What can hang from each mark:
T: W Y
S: C X
H: Q Y
X: S Y
W: D T
Y: H T X
C: S

Each row was made from one small tree. The marks that hang from a mark follow it in brackets, in alphabetical order. Every link used is in the known rows. Write each row's tree.
Known rows:
S(C X(Y(T))): -15.9  -5.0  19.8  4.9  35.4  -15.6  44.3  49.7  -2.3  9.3  -32.8  43.7  4.5  -5.8  -14.1  -18.1  -4.9  30.4  4.8  -9.5  -4.7  -20.8
Y(H): 4.0  5.8  -3.7  6.5  0.5  4.8  -17.8  11.1  -22.1  13.0  40.3  -20.4  -8.0  13.0  3.5  9.8  -11.5  -17.2  -0.4  -20.5  12.4  10.1
H(Q Y(T X)): -10.5  -2.1  -3.7  -3.2  -6.6  3.3  19.8  24.3  -38.5  -4.7  0.8  -5.3  14.0  -18.9  30.1  -6.6  -26.1  -12.7  8.4  -4.1  -24.5  17.0
T(W(D)): -27.5  14.2  -24.2  -12.2  -0.9  -4.2  15.9  5.6  -21.2  25.3  13.4  -15.0  -38.2  29.0  17.7  8.2  -19.6  4.5  14.0  10.3  -16.5  2.2
H(Q Y(T(W) X)): -18.8  -3.1  -11.1  -12.0  -13.7  -4.5  31.7  18.5  -33.3  13.3  6.6  -7.9  3.3  -15.5  37.3  -2.7  -22.3  -9.1  0.8  -9.6  -38.4  18.2
Y(H(Q) T(W)): 0.2  1.7  -8.0  -15.3  -2.7  -1.7  3.6  -14.1  -34.9  30.6  11.7  -9.1  -23.2  -0.3  14.2  20.5  -1.2  -34.5  -16.6  -33.2  -19.8  25.5
W(D T(Y)): -15.6  21.7  -19.6  15.5  7.3  -21.0  -5.3  12.4  -28.1  25.4  2.5  -30.7  -19.3  36.1  13.3  -10.4  -21.5  19.1  24.3  43.8  30.0  -4.0
X(S(C) Y(T)): -3.1  23.6  25.4  -0.6  26.8  -9.8  70.5  9.7  -16.8  -21.2  -42.0  38.3  -6.9  -10.6  -4.2  2.0  -7.6  1.0  -10.5  -27.5  6.6  -11.4
Y(H X(S)): -4.7  14.5  2.7  5.1  -9.0  -6.9  -28.7  -1.2  -37.2  -14.7  34.7  -15.6  22.5  2.7  11.5  15.6  -18.3  -17.5  -0.6  -13.1  39.6  4.5
H(Q Y(T X(S))): -7.9  12.5  2.4  -3.3  -3.3  -2.6  21.6  3.1  -50.0  -26.8  -16.5  6.5  16.8  -24.2  23.9  6.2  -22.3  -27.4  13.5  -12.0  -2.6  9.5
X(S(C) Y): -13.5  17.0  23.0  -0.7  9.3  -0.5  38.1  13.8  -9.0  -24.0  -9.0  27.4  -1.5  2.2  -6.3  3.2  -13.4  -6.6  -4.5  -35.8  20.9  -19.1
S(C X(Y)): -24.8  -8.6  17.5  5.7  15.2  -7.1  13.2  55.3  5.9  2.5  0.3  33.0  10.2  11.9  -16.4  -17.3  -11.3  25.9  12.7  -18.8  10.4  -29.5
T(W(D) Y): -14.8  22.7  -15.4  3.6  -4.8  -13.7  -3.1  8.0  -19.5  24.6  7.2  -11.3  -17.1  31.5  27.5  2.5  0.9  13.1  13.3  19.0  -1.8  -1.5
C(S(X(Y(H(Q))))): 7.6  -13.9  -8.5  -16.5  -6.9  -7.1  -48.6  21.3  -26.7  3.9  34.9  10.8  43.5  7.3  -23.7  14.2  16.3  -29.2  0.4  -13.5  25.3  -22.0
X(S Y(T(W(D)))): -10.7  32.9  -20.4  -6.6  16.7  -22.7  73.6  -16.2  -21.8  4.7  -19.6  23.3  -17.0  8.1  5.8  14.7  -5.1  3.6  -1.6  5.0  -15.4  -13.5
T(W Y(H X)): -3.7  8.0  -3.3  13.8  -22.2  -16.4  -41.4  15.1  -20.7  28.0  51.1  -26.0  29.8  14.0  32.3  5.7  2.0  7.9  -13.7  -1.5  19.8  11.5
X(S(C) Y(H T)): 10.1  19.0  30.5  -4.1  21.2  -2.1  51.7  -4.9  -12.8  -13.1  -12.5  30.8  0.6  -12.8  -0.7  16.6  -3.6  -3.7  -6.9  -39.0  21.4  -8.9
Y(H T(W(D))): -0.6  14.5  -14.7  -13.5  11.9  -8.0  29.2  -12.6  -25.8  37.4  10.5  -13.1  -34.4  12.3  22.4  22.2  -7.5  6.6  10.2  7.0  -14.7  14.1
X(S(C) Y(H)): 0.8  12.6  28.6  -5.2  2.4  4.9  21.1  -3.3  -6.9  -16.1  20.4  21.3  9.2  -0.3  -3.8  17.4  -10.4  -9.7  1.0  -47.7  37.4  -15.2
C(S(X(Y(T(W))))): 1.8  5.7  -19.0  -4.5  26.9  -35.7  29.9  35.4  -19.7  19.5  -17.2  24.5  22.1  -1.2  -21.2  -1.1  26.3  12.7  -16.2  19.1  -23.3  -20.7
T(Y(H(Q) X(S))): -0.8  13.3  10.4  6.8  -26.0  -4.5  -70.3  -11.6  -48.8  -18.7  25.6  -9.9  44.4  4.3  25.0  18.1  -2.7  -39.2  -1.1  -19.5  54.2  6.0
S(C X(Y(H T))): 0.0  -6.9  25.1  2.3  26.6  -9.0  24.7  37.5  -0.2  16.4  -2.4  38.3  13.9  -4.4  -8.3  -4.0  -1.8  26.4  7.3  -20.6  10.6  -17.5

Which tree is each row?
-27.0  10.7  30.3  -2.8  1.5  -1.8  2.6  18.6  -28.4  -27.1  -12.1  2.8  7.1  -2.2  12.0  2.6  -28.4  1.9  5.0  -15.7  31.6  -0.6 -> Y(X(S(C)))
-10.6  14.0  35.5  -0.8  12.6  -3.5  56.6  21.8  -26.8  -27.5  -26.8  15.4  10.4  -26.7  27.4  -3.0  -23.6  14.4  25.3  -8.9  4.4  2.9 -> H(Y(T X(S(C))))
3.7  10.1  -3.3  -8.8  -13.9  6.5  -12.8  -19.4  -28.6  -15.0  34.4  9.1  15.8  4.3  -4.9  26.1  -8.5  -51.2  -11.2  -51.8  28.4  -8.8 -> X(S Y(H(Q)))
13.6  3.0  -6.7  -6.2  3.7  1.4  15.6  -0.1  -23.5  13.6  15.8  7.3  5.9  -5.4  2.7  15.9  -1.9  -33.0  -22.0  -36.7  -7.5  7.2 -> X(Y(H(Q) T))
4.6  31.4  -7.2  10.6  25.1  -18.8  55.8  3.2  -28.6  -16.1  -25.1  26.3  1.6  -8.1  -10.1  4.4  -2.6  -14.1  -18.3  -16.1  -2.8  -9.2 -> X(S Y(T))
1.3  11.0  8.0  -8.5  -2.6  -6.0  -21.0  -17.6  -55.0  -14.6  0.5  -3.3  15.9  -13.5  16.6  24.9  -15.4  -39.4  -9.1  -21.6  26.3  16.0 -> Y(H(Q) T X(S))
-12.3  9.5  -8.6  0.4  -21.6  -11.7  -35.1  3.4  -21.8  31.9  48.2  -26.5  21.6  26.4  44.1  12.2  -7.3  19.9  14.0  23.9  23.4  7.0 -> T(W(D) Y(H X))
-17.8  20.2  37.1  12.2  -2.4  -10.1  -17.1  19.4  -30.7  -28.4  -17.2  7.6  26.4  1.6  23.2  -0.2  -7.7  9.4  4.3  -5.4  46.4  -5.1 -> T(Y(X(S(C))))
0.0  0.1  -15.7  2.3  14.8  -22.3  -9.1  48.7  -18.5  -2.4  6.7  16.7  37.0  9.4  -28.8  -4.5  14.5  2.3  -0.7  15.1  5.9  -29.8 -> C(S(X(Y)))
-10.9  5.7  2.9  -10.2  -21.2  3.6  -49.3  -15.6  -48.0  -16.6  32.4  -12.6  22.6  0.8  13.9  24.0  -22.7  -46.6  -2.6  -30.1  39.0  9.1 -> Y(H(Q) X(S))
-25.8  -0.7  32.3  -17.3  -20.6  16.8  7.0  10.8  -31.8  -35.6  0.2  8.5  16.7  -15.0  26.1  4.1  -34.4  -20.0  28.3  -34.1  19.7  -0.8 -> H(Q Y(X(S(C))))
7.7  14.8  -4.0  12.6  -11.9  -11.8  -30.1  6.9  -15.6  30.4  40.0  -17.2  3.4  20.2  21.0  8.6  12.8  -4.5  -9.9  -14.8  9.0  8.1 -> T(W Y(H))
-9.1  -13.4  23.6  2.2  7.7  -0.4  -5.6  41.2  8.8  11.0  31.0  25.5  18.8  8.3  -11.8  -5.1  -7.6  20.5  14.6  -29.8  27.2  -24.2 -> S(C X(Y(H)))
-12.2  21.3  19.7  -6.3  21.0  -16.9  80.2  2.4  -11.1  -3.1  -33.6  35.5  -15.2  -7.0  0.4  6.6  -1.8  2.7  -19.1  -32.1  -10.2  -10.1 -> X(S(C) Y(T(W)))
9.0  19.5  -4.5  5.8  -1.5  -6.4  8.1  -7.6  -17.8  -10.0  37.4  8.8  15.5  7.2  -8.4  18.1  -4.7  -26.2  -8.4  -35.5  27.9  -13.7 -> X(S Y(H))
-6.7  6.3  -14.6  -28.0  -0.8  1.6  8.5  -24.1  -35.2  33.0  9.1  -9.7  -33.8  10.7  24.8  29.2  -10.1  -20.5  7.1  -8.3  -14.3  18.7 -> Y(H(Q) T(W(D)))
8.0  2.5  -2.4  -8.7  5.9  5.5  -9.5  -4.8  -39.2  13.1  3.9  -6.2  -14.9  -5.3  8.9  17.2  -7.9  -40.1  -9.6  -28.7  -4.5  21.0 -> Y(H(Q) T)
-19.8  10.5  -18.5  -8.3  -0.1  -9.1  57.1  17.5  -21.8  20.9  5.8  -10.7  -6.3  -1.7  41.7  -1.7  -25.4  31.7  29.1  31.3  -35.5  10.0 -> H(Y(T(W(D)) X))
-21.4  7.4  31.1  -4.2  -7.1  5.5  26.5  24.6  -19.4  -33.6  4.1  6.3  15.0  -12.8  24.3  -3.5  -30.6  8.5  30.5  -16.8  20.6  -4.8 -> H(Y(X(S(C))))
6.9  20.3  5.6  7.8  11.3  -13.7  2.5  -5.2  -43.9  -9.2  1.9  -3.7  16.9  -12.6  12.9  17.7  -11.5  -11.0  -8.7  -5.2  25.6  12.8 -> Y(H T X(S))
2.1  -10.1  -7.5  1.1  12.7  -10.1  -9.1  19.5  -20.7  17.5  11.4  28.7  20.6  -2.7  -11.9  3.9  0.0  -16.8  -3.2  -24.3  3.6  -12.4 -> S(X(Y(H(Q) T)))
-1.2  -0.6  3.0  7.0  -28.2  1.2  -70.4  11.0  -38.2  6.1  41.2  -21.8  39.4  9.8  30.1  7.0  -6.3  -25.5  -9.1  -14.5  32.8  14.2 -> T(Y(H(Q) X))
-13.6  17.7  -24.7  -8.3  16.2  -16.7  73.7  6.8  -11.4  27.6  -5.2  10.8  -23.4  13.3  13.2  4.3  -9.6  16.0  -6.9  10.9  -34.8  -6.7 -> X(Y(T(W(D))))
-12.6  3.0  -20.1  12.0  24.7  -32.2  39.9  38.0  -7.6  28.5  -8.8  31.9  3.7  4.7  -12.8  -14.8  4.1  21.4  -12.4  -1.3  -29.0  -17.7 -> S(X(Y(T(W))))
-17.6  19.0  -20.5  -10.7  18.1  -13.6  46.7  0.8  -26.7  26.9  -20.4  -3.0  -43.7  14.1  17.5  6.8  -12.2  11.9  5.9  17.9  -30.3  9.2 -> Y(T(W(D)))
-22.8  28.3  -7.7  4.4  -13.3  -24.3  -15.2  -5.7  -37.2  -2.0  3.0  -7.3  17.2  22.1  33.5  8.3  -7.5  11.7  14.7  27.5  26.0  -5.4 -> T(W(D) Y(X(S)))
-3.0  13.1  39.8  -3.7  12.8  -4.2  15.5  1.5  -32.3  -15.5  -14.3  7.9  8.7  -16.1  20.0  15.0  -17.1  1.9  1.5  -19.0  33.2  10.4 -> Y(H T X(S(C)))
23.5  2.8  -6.1  1.6  27.2  -23.6  0.9  30.9  -20.2  11.0  5.5  18.0  40.3  -5.1  -23.7  9.1  25.8  3.4  -4.4  11.1  8.2  -17.4 -> C(S(X(Y(H T))))
